Each row was made from one path, in order. Every step used is in the known rows, and no mark comes twice. Write each row's path.
Known rows
R > D > Z: [-19.3   9.8  -0.2 -15.2   5.2  -7.0   0.1   3.1  -1.5  -0.6 -12.8 -11.3
  -0.6  -3.1 -43.1 -18.7  13.3  -6.9 -13.2  -2.4   3.7   2.8  -1.0]
W > L > V: [  1.2  -8.3  -7.7  -9.7  13.5  33.1 -17.5 -13.0 -16.4 -18.1   0.2   3.9
 -11.7  -3.2 -27.6  19.3   9.2  13.9   1.3 -10.3  24.5   3.9  23.8]
C > R > D > Z > L > W: [-10.6   5.5   9.8 -23.7 -12.3  17.7  -6.2  10.1  35.7 -10.7 -11.9 -21.4
  -7.5  -3.2 -56.9 -26.3  10.0 -13.1 -12.4  -5.5   2.5  12.8  19.3]
L > G > D: [-10.4  17.3  -6.9 -20.0  -1.5 -31.0 -13.0   9.1  43.7   5.6  -1.6   5.5
  -8.8   8.2 -41.3  -4.0   9.5  -2.4   4.2 -11.2  15.3  -3.7 -11.0]
L > V > C > R > D: [-13.7 -12.5 -10.5 -17.3 -12.6  -1.8  -5.6 -16.2  31.2 -11.4   0.3  -2.8
   2.9  -0.3 -57.0  11.5  18.7  23.1  18.8  -5.7  14.0  12.7   6.3]
G > D > Z > L > W: [-13.4   9.2  10.4 -22.0 -11.8   4.7  -3.2   5.5  37.5   8.7   9.5  -1.9
  -8.5  -2.0 -50.4 -21.5   6.3 -25.6  -1.4  -5.7   8.7   6.4   7.1]
W > L > V > C: [ -9.8 -13.6  -8.5  -8.7  11.3  15.3 -20.1 -21.6 -15.8 -15.8   2.2   1.7
 -10.6  -5.1 -37.8  24.4  12.0  16.5   8.8 -10.3  27.5   1.5  10.3]
R > C > G: [-13.4  -2.2  -0.4 -22.9   3.5  -8.7  -6.3  -6.6  35.1   1.0 -16.5  -8.8
  -2.1  -1.0 -51.5   5.7  14.0   4.9 -15.3 -15.6   0.4   0.9   3.1]
L > G > D > Z: [-10.1  24.4  -3.2 -18.0   3.1 -17.4  -8.2  10.4  33.2   7.6   2.4   4.3
  -6.7   8.7 -54.2 -16.3   6.3 -13.1   6.1  -9.4  13.1 -12.0 -18.0]
V > C > G > D > Z > L: [-26.0   6.4   8.4 -19.8   3.1 -12.7 -14.2 -19.7  35.9   2.0   5.1 -10.5
  -1.6  -2.4 -69.1  -5.4   9.1  -8.7  -1.6 -11.0  17.8  -2.9 -11.8]
L > V > C: [-14.9 -11.4  -9.0 -14.5  -9.1   3.6  -6.7 -16.1  15.2  -3.1   3.4   6.9
   3.2  -1.6 -39.2  17.7  16.6  22.0  33.5  -5.8  14.7   4.8  -2.5]
C > R > D > G: [-10.4   8.7   0.7 -22.2  -5.0   6.7  -7.8   0.7  30.4 -20.7 -10.4 -18.0
  -3.8   4.9 -49.0 -16.8  10.1  14.0  -8.5  -9.1   3.4   7.6  24.8]
G > D > Z > C > R: [ -8.3   6.8   6.7 -14.0 -12.0  11.1  -2.8 -10.9  18.4   6.1   2.6  -5.5
  -2.6   4.0 -65.7 -28.0   6.6 -26.0  -1.2  -2.1   0.4   5.2   6.6]
C > R > D: [-10.0  -0.3  -1.5 -19.8  -5.9   0.2  -7.7   0.2  26.0 -13.7 -16.1 -17.1
  -2.5  -0.6 -39.6 -11.6  13.6   7.3 -19.4  -6.4   2.3  12.8  18.9]
G > D: [-12.9   1.3  -3.9 -17.7  -7.0 -20.1  -4.7  -6.4  27.2   5.0   5.2   4.4
  -2.8   1.4 -29.6  -3.4  11.4   0.2  -6.7  -6.8   7.3   7.0   7.6]
V > C > R > D > Z: [-27.6  -3.4   1.2 -15.3  -4.1 -17.3  -8.5 -12.1  14.1  -5.2  -8.8 -17.7
   0.8  -3.7 -61.1 -11.7  14.8   2.0  -0.8  -4.7   5.7  -0.9 -10.6]
C > G: [ -7.7   7.8   0.1 -20.5  10.5  12.6 -11.1 -10.3  22.3  -8.2  -6.7  -4.4
   0.5   0.6 -34.7  -1.1   7.4   7.6  -7.3 -12.7   7.3  -2.2   7.8]
Z > L > V: [ -1.8   2.5  10.9 -20.6 -12.5  39.7 -16.2   5.0  28.8  -7.7 -11.7  -4.1
  -6.4  -3.9 -26.2   5.4   9.3   0.2  16.4  -6.5  17.9  16.8  26.6]
W > L > G > D: [ -6.6   7.9  -6.5 -12.9  18.0 -13.1 -25.3  -1.1   6.0  -8.2  -1.2   0.4
 -20.5   2.9 -40.1   7.1   6.6  -2.5 -15.3 -14.9  28.0  -4.9   3.7]
C > R: [ -3.8  -0.6   3.4 -18.2  -6.3  22.8 -10.8  -1.9  18.4 -11.3 -11.8 -11.1
  -1.2  -0.1 -28.4 -11.2   7.8   6.5  -4.7  -7.3  -1.4   2.3  18.5]

Which path is each row?
[-12.6  -5.0   8.8 -21.7 -16.9  14.6 -17.6  -2.8  43.4 -11.5 -12.0 -15.0
  -6.3  -4.5 -52.8   5.7  14.8   4.1  10.4  -6.4  21.7  21.8  21.6]
Z > L > V > C > R > D
[-12.2  13.1  11.7 -18.4  -4.1   8.2  -6.1   1.0  24.3   7.3   4.2  -4.4
  -5.3  -0.8 -47.3 -21.5   5.5 -23.9  -8.0  -5.3  11.1   2.9   7.8]
G > D > Z > L
[ -8.0  14.3  11.1 -12.4   2.6  37.7  -7.2 -12.4  -6.0   0.8 -13.3  -9.3
   0.2   0.5 -61.3 -25.7   4.1 -26.9  10.4  -3.6  -1.5  -4.3  -4.6]
D > Z > C > G
[ -5.9  12.4  -0.5  -9.2  14.9   2.6 -24.1  -5.0  -5.8  -5.1  -4.9  -3.3
 -21.1   3.7 -59.3  -5.7   4.3 -22.0  -6.5 -11.1  24.1  -5.3  -3.4]
W > L > G > D > Z > C
[ -9.5   5.0   7.1 -17.0 -17.9  14.4 -13.5  -8.4  19.6 -13.1 -23.9 -20.3
  -7.3   4.6 -59.3 -18.4  10.9  -9.1   9.7  -3.9  -1.3  18.8  20.4]
Z > C > R > D > G
[-12.9  -1.3  -9.0 -17.3  -0.9   6.0  -1.2 -24.8  34.1  -2.6  18.9   8.0
   6.4   2.8 -72.8   7.8  12.8  12.3  19.7  -8.6  19.2  -0.2  -4.6]
L > V > C > G > D > Z
[-16.8  12.4   3.2 -14.8   1.6   1.2  -4.0  -8.7   6.1  -1.5 -18.7 -16.2
  -2.0  -0.6 -66.5 -20.8  12.4 -19.5  -9.8  -2.8   3.9   9.2  -1.7]
R > D > Z > C > G
[ -3.2  13.3  14.7 -16.5  -2.2  54.8  -7.5   5.4   7.4  -2.7  -5.3  -5.7
  -2.1  -3.4 -43.3 -15.6   4.3 -17.0  15.2  -3.5  11.8   0.5  12.1]
D > Z > L > V
[ -9.0  -5.9  -8.2 -10.9  18.8  15.0 -14.1 -29.2  -1.0 -14.2  16.8   2.5
  -8.3  -1.0 -68.9  13.5   8.9   6.2  -3.0 -12.6  31.8  -3.6   6.7]
W > L > V > C > G > D > Z
[ -9.0  19.7  12.2 -23.7  -7.0  -5.8 -24.2  16.5  51.3   1.8 -12.9  -7.7
 -15.8   2.4 -38.6  -6.5   6.6 -16.0   0.8 -11.4  21.5   7.4   6.8]
Z > L > G > D
[-26.8   3.3  -1.0 -17.6   6.1 -22.5  -8.0 -24.8  27.8   3.4  10.1  -4.2
   2.3   0.0 -67.7  -4.1  10.8  -0.1  -0.1 -10.3  13.1  -8.7 -19.3]
V > C > G > D > Z
[-11.3   4.3   7.7 -19.2 -11.2  12.5  -5.5  -9.5  40.6   1.1  12.7  -4.8
  -2.6   1.1 -71.3 -15.2   8.0 -14.3   2.5  -5.4  16.0   5.8   9.5]
G > D > Z > L > V > C > R
[-11.4  -0.1   7.6 -23.2 -10.7  10.7 -17.0 -11.5  54.3  -4.8   2.5  -4.8
  -4.7  -1.9 -57.3  10.4  11.7   1.8  11.4 -10.9  26.6  15.9  15.8]
Z > L > V > C > G > D
[ -2.0  11.7   0.7 -10.7  12.4  11.9 -25.2  -5.9   1.7  -9.9  -4.9  -7.6
 -20.7   5.2 -67.3 -10.8   3.1 -20.9 -11.0 -11.7  22.4  -4.7   3.8]
W > L > G > D > Z > C > R
[-27.9  -1.8   0.1 -18.9  -6.2 -21.7 -12.5 -12.4  26.8 -13.0  -7.0 -18.2
  -2.2   0.3 -57.9  -4.9  14.7  15.7   6.3  -8.8   8.0   2.4  -1.3]
V > C > R > D > G
[-15.5   5.6   7.0 -17.7  -8.5   3.2  -5.2  -8.3  32.3   6.2  12.6  -0.4
  -2.4  -0.6 -63.0 -10.4   9.2 -14.4   6.6  -4.8  17.4   4.7   1.5]
G > D > Z > L > V > C
[ -9.8  22.8   0.0 -15.8  -3.8 -12.8 -11.1   5.9  30.3   9.8  -4.1   2.0
  -8.9   9.0 -64.0 -19.6   6.7 -23.8  12.8  -6.9  10.9  -5.7 -18.2]
L > G > D > Z > C
[-13.0   3.3  10.2 -23.9 -15.0  18.8 -17.5  -2.5  46.2 -18.0  -7.4 -15.7
  -7.3  -0.2 -59.6   2.3  12.1   8.7  18.5  -9.0  22.8  17.8  24.4]
Z > L > V > C > R > D > G
[ -5.7  21.2   1.4 -17.2  -6.2  -4.9 -11.4   5.4  37.5   4.7  -4.6  -2.6
  -8.4  10.6 -71.5 -23.5   5.6 -22.9   8.6  -7.4   9.7  -4.9 -11.3]
L > G > D > Z > C > R
[ -6.6  14.2  -3.8 -11.5  22.5  -1.4 -21.7  -0.2  -3.4  -6.8   2.1  -0.5
 -18.7   3.3 -49.8  -3.3   3.9 -11.4 -14.4 -13.3  26.7 -12.1  -2.7]
W > L > G > D > Z
[-28.0  -4.5   8.6 -21.5 -14.9 -14.0 -11.5  -2.8  33.4  -4.6  -8.1 -21.4
  -6.5  -7.0 -64.5 -13.5  14.3  -7.9   4.3  -5.7   8.0   7.9  -4.6]
V > C > R > D > Z > L > W
[-12.6   8.7   5.2 -12.9  -9.4   2.9  -2.4 -10.7  11.0  10.8   2.0  -0.8
  -3.1   2.4 -57.0 -22.3   7.8 -26.4   3.4  -1.4   1.7   4.2  -1.0]
G > D > Z > C
[-18.3   8.6   3.4 -12.3  -4.1  -2.1  -3.4  -2.6  -5.1   1.5 -21.7 -14.6
  -3.3  -2.4 -55.0 -22.0  13.6 -20.9  -3.7   0.7   0.6  10.2  -3.3]
R > D > Z > C
[ -9.9   6.0   2.3 -17.8  -1.5  12.7  -3.1   1.0  14.5 -10.7 -12.2 -18.5
  -0.3  -0.2 -53.0 -24.8  10.4  -3.2 -17.5  -4.4   0.1   3.9  12.6]
C > R > D > Z
[-12.4  -7.1  -9.7 -17.8  -1.7   7.2  -7.4 -23.5  28.6  -7.7   6.2   5.3
   5.2   0.5 -54.5  18.3  14.8  23.6  26.1  -9.7  18.1   3.1  -0.3]
L > V > C > G
[-13.4   6.3   8.6 -25.3   0.7  -4.8  -5.4  -4.2  51.7   6.4  -7.1 -12.1
  -5.4   0.1 -74.1  -7.1  10.6 -14.8 -24.1 -15.1   7.8   3.0   7.5]
R > C > G > D > Z > L
